Each row comes from the steps of one walk. Every step used is in the known rows, and no mark comes twice. Write the walk behind each row, first mark first.
(in the rows, 128 means zero)
Known rows
setu/pabip/pavazem/kigan/nupa: [106 161 131 157 147 160  89 158 155 104 112 119 121  87  92 123 138  84
  94 176 133 137 133 130 119 130  91 133]
sipog/refize/ginata: [122 136 134 168 185 133  91 122 166 114 127 115 140 129 110 147 134 104
 121 141 132 142 101 146 107 128 155  80]
pabip/pavazem/ginata/nupa: [117 180 148 143 144 126 182 140 127 101  77 122 121 130  96 108  66 103
  92 193 111 125 150  85 104 153  99 151]
pavazem/ginata/nupa/sipog: [ 99 178 139 163 107 143 175 127 151  99 121 146 135 122 103 113  62 143
 108 144 122 110 143 100 118 150 125 121]
sipog/nupa: [148 194 105 147 172 117 132 173 149 118 108 128 115 151 112 142 117 146
 124 127 167 115 106 135 127 142 125 120]
ginata/nupa/sipog/refize/kisid: [111 173 160 221 145 170  93 123 175  92  90 153 176 125 105 109 116 127
 114 146 155  91 110 151 121 141 192  86]
kisid/setu/pabip/pavazem/ginata/nupa: [110 202 138 161 108 162 171 128 110  55  64 127 101 134  61 120 115 113
  82 175 103 138 149  82 105 172  82 180]
kigan/nupa/sipog/refize/ginata: [113 132 137 209 147 154  86 157 206 106 168 132 155 107 107 122 123  89
 118 123 111 130  84 143  90 138 149  67]
kisid/setu/pabip: [112 190 100 154 123 165 113 126 131  78 106 119 108 142  75 158 162 153
 111 122 146 134 130 125 135 131 107 146]
pavazem/kigan/nupa/sipog/refize/kisid/setu: [110 197 142 191 128 197  87 153 196 106 128 162 155 117 107 158 168  87
 118 152 130 106 109 153 129 127 153  87]
setu/pabip/pavazem/ginata/nupa: [108 175 139 159 127 147 154 123 122  76  67 115 119 119  72  96  94 114
  81 183 114 138 147  90 105 160  94 157]
ginata/nupa: [126 178 142 164 152 138 121 120 142 111  97 141 124 137 104 127  96 135
 116 142 153 102 148 122 128 145 133 130]
kisid/nupa/sipog/refize: [ 98 172 144 189 163 167 126 148 168  71 123 139 141 127  92 122 127 139
 120 143 130 137 106 163 120 112 155  97]
pavazem/kigan/nupa/sipog: [101 164 129 164 126 159 112 162 188 129 165 146 139  91 122 143 108 117
 125 141 143 111 136 134 138 119 124  95]
kigan/nupa/sipog: [108 169 111 178 123 151 117 174 184 116 164 134 141 110 103 121  99 125
 116 117 134 110 110 128 121 122 116 100]
kisid/setu/pabip/pavazem/ginata: [105 191 106 133 117 153 173 145 114  64  85 101 107 133  68 138 133 118
  86 170 106 161 132  86 107 136  73 171]
nupa/sipog/refize/kisid/setu/pabip: [103 186 115 214 122 196  83 126 155  60 101 130 163 128  79 136 183 141
 103 122 153 127  95 153 127 128 161 104]
nupa/sipog/refize: [102 160 120 175 149 135 129 147 154  97 137 124 163 124  98 134 124 137
 115 130 130 132  96 153 132 104 159  98]
refize/kigan/nupa/sipog: [105 182 115 159 117 151 106 161 196 115 148 139 176 121  81  89  99 123
 121 124 132 123 126 138 112 128 119  99]
zuterif/refize/sipog: [112 138 118 210 163 159  91 133 155 126 125  98 108 117  95 139 130 146
 127 147 169 112 105 153 116 132 135 100]
kisid/setu/pabip/pavazem/sipog/nupa: [127 209  93 151 133 138 172 203 106  64  75 125 100 152  71 117 168 135
  75 170 135 141  84 102  97 150  92 184]
pabip/pavazem/kigan/nupa: [114 167 137 141 159 140 114 170 162 124 126 124 124  99 116 139 110  75
 103 187 135 129 141 122 120 120 100 127]
pabip/pavazem/sipog/refize/kisid/setu: [109 194 113 156 149 163 156 171 130  94  65 122 147 151  86 126 171  92
  77 207 115 128  83 121  91 106 138 136]
zuterif/refize: [112 161 109 168 182 141 112 121 152 122 114 110 117 131 114 150 106 113
 115 153 156 117 101 144 125 121 139 104]

Which walk is each row?
[ 97 137 156 198 154 156 112 136 127  68  73 127 136 115  83  81 140  90
  68 193 107 140  97 115  75 159 141 131] | setu/pabip/pavazem/sipog/refize/ginata/nupa
[101 126 137 196 157 143 110 137 175  94 153 117 163 109 121 133 119 122
 120 131 142 139  96 141 111 128 167  71] | nupa/sipog/refize/ginata
[127 199 113 158 144 170 108 138 161 113  92 124 127 151 109 161 144 133
 118 141 178 103 128 123 122 125 132 113] | refize/kisid/setu
[117 170 126 209 143 176  76 158 207 118 127 141 175 117 100 113 137  97
 113 130 130 104  84 161 108 119 158  67] | kigan/nupa/sipog/refize/kisid
[ 97 191  97 166 118 179 135 163 124  79  64 116 129 132  77 113 173 123
  69 188 151 126 103 102  93 120 110 149] | refize/kisid/setu/pabip/pavazem/sipog
[130 146 165 194 178 140  91 110 164  99 105 140 137 135 110 129 119  97
 118 149 129 118 125 137 106 164 163  93] | sipog/refize/ginata/nupa
[132 200 117 165 158 169 101 129 157 101  79 129 147 159  94 164 174 109
 121 145 140 117 105 154 123 122 150 109] | sipog/refize/kisid/setu
[107 163 124 197 155 162 100 140 174 106 113 127 180 123 110 126 134 130
 117 136 160 112  90 157 124 108 178  71] | nupa/sipog/refize/kisid
[ 90 166 144 191 105 152 162 137 130  57  98 124 138 100  81  83  75 133
  78 166 125 131 135  89 109 162 107 147] | setu/pabip/pavazem/ginata/nupa/sipog
[103 135 166 216 138 149 113 127 176  91 140 139 142 108 129 113  74 142
 115 127 175 104 133 108 110 167 155  88] | refize/ginata/nupa/sipog
[111 194 105 119 137 149 121 162 166 132 102 148 172 149  59  87 157  83
 104 167  60 128  95 156  95 112 125 120] | pavazem/sipog/refize/kigan/nupa
[128 191 118 138 160 146  87 141 183 121 112 139 172 151  63 103 143  81
 124 142  84 135 114 169 110 129 128 103] | sipog/refize/kigan/nupa
[118 164 116 188 185 163  80 116 173 133  88 109 131 129 126 141 118 109
 115 157 186 100  99 150 114 126 157  80] | zuterif/refize/kisid
[ 99 174 143 204 147 187  98 149 197  93 105 137 142 115 118 113 108 160
 120 145 196 107 121 141 111 122 149  81] | refize/kisid/nupa/sipog
[101 172 100 128 159 131 151 154 127 123  99 131 143 141  89 131 153 118
  99 166  94 133  86 144 113  90 137 121] | pavazem/sipog/refize
[ 99 156 150 177 154 148 122 179 171 100 141 132 162  86 106 124 124  78
 101 180 106 138 106 145 122 117 135 109] | pabip/pavazem/kigan/nupa/sipog/refize
[101 168 157 180 134 133 183 150 132  70  98 135 155 120  86  94  74 102
  88 188  91 134 120 111 107 149 135 134] | pabip/pavazem/ginata/nupa/sipog/refize
[111 166 116 183 138 156 112 163 180 107 150 137 158 119  85 122 128 100
 118 123  99 124  87 156 115 116 136  93] | kigan/nupa/sipog/refize
[150 170 109 188 155 133 107 185 153 122 117 116 107 140  92 129 138 174
 137 118 178 105 106 146 122 152 121 112] | refize/sipog/nupa
[100 190 148 156 117 144 154 116 158  91  97 155 187 139  71  81  91 120
 113 159  83 129 140 137 120 156 148 116] | pavazem/ginata/nupa/sipog/refize/kigan
[ 89 154 142 192 141 167  93 163 160  74 131 128 157  75  85 112 152  88
  90 170 109 150 104 153 124 125 131 112] | setu/pabip/pavazem/kigan/nupa/sipog/refize
[123 183  91 154 147 125 156 200 115  89  79 113 119 131  86  92 143 133
  74 176 143 136  74 116 100 139 105 157] | setu/pabip/pavazem/sipog/nupa
[107 152 153 177 157 147 126 127 148 108 100 152 138 134 106 113 129  99
 101 173 104 114 104 126  87 151 158 105] | pavazem/sipog/refize/ginata/nupa
[102 196  96 169 125 193 104 134 130  87  64 133 142 149  69 135 212 122
  91 158 117 124  85 147 106 114 144 126] | pavazem/sipog/refize/kisid/setu/pabip
[ 99 161 109 174 159 168 109 156 129  91  53 113 162 117  81  92 172 105
  67 197 125 134  75 141  88 104 138 121] | setu/pabip/pavazem/sipog/refize/kisid
[116 182 115 160 168 153  79 129 190 132 116 124 148 141  87 105 111  80
 119 150 121 117 110 153 101 148 122  97] | zuterif/refize/kigan/nupa
[ 98 176 126 218 129 185 104 152 146  42  88 110 170 117  76 117 169 120
  82 155 151 143  91 140 109 127 149 126] | nupa/sipog/refize/kisid/setu/pabip/pavazem
[ 98 155 135 146 156 145 107 138 128  95  96 104 126  92 105 135 134 123
  93 180 166 146 145 127 133 116 115 138] | setu/pabip/pavazem/kigan
[ 99 182 159 160 133 130 174 142 148  72  83 140 193 132  66  64  77  99
  91 190  86 146 134 121 104 159 140 139] | pabip/pavazem/ginata/nupa/sipog/refize/kigan
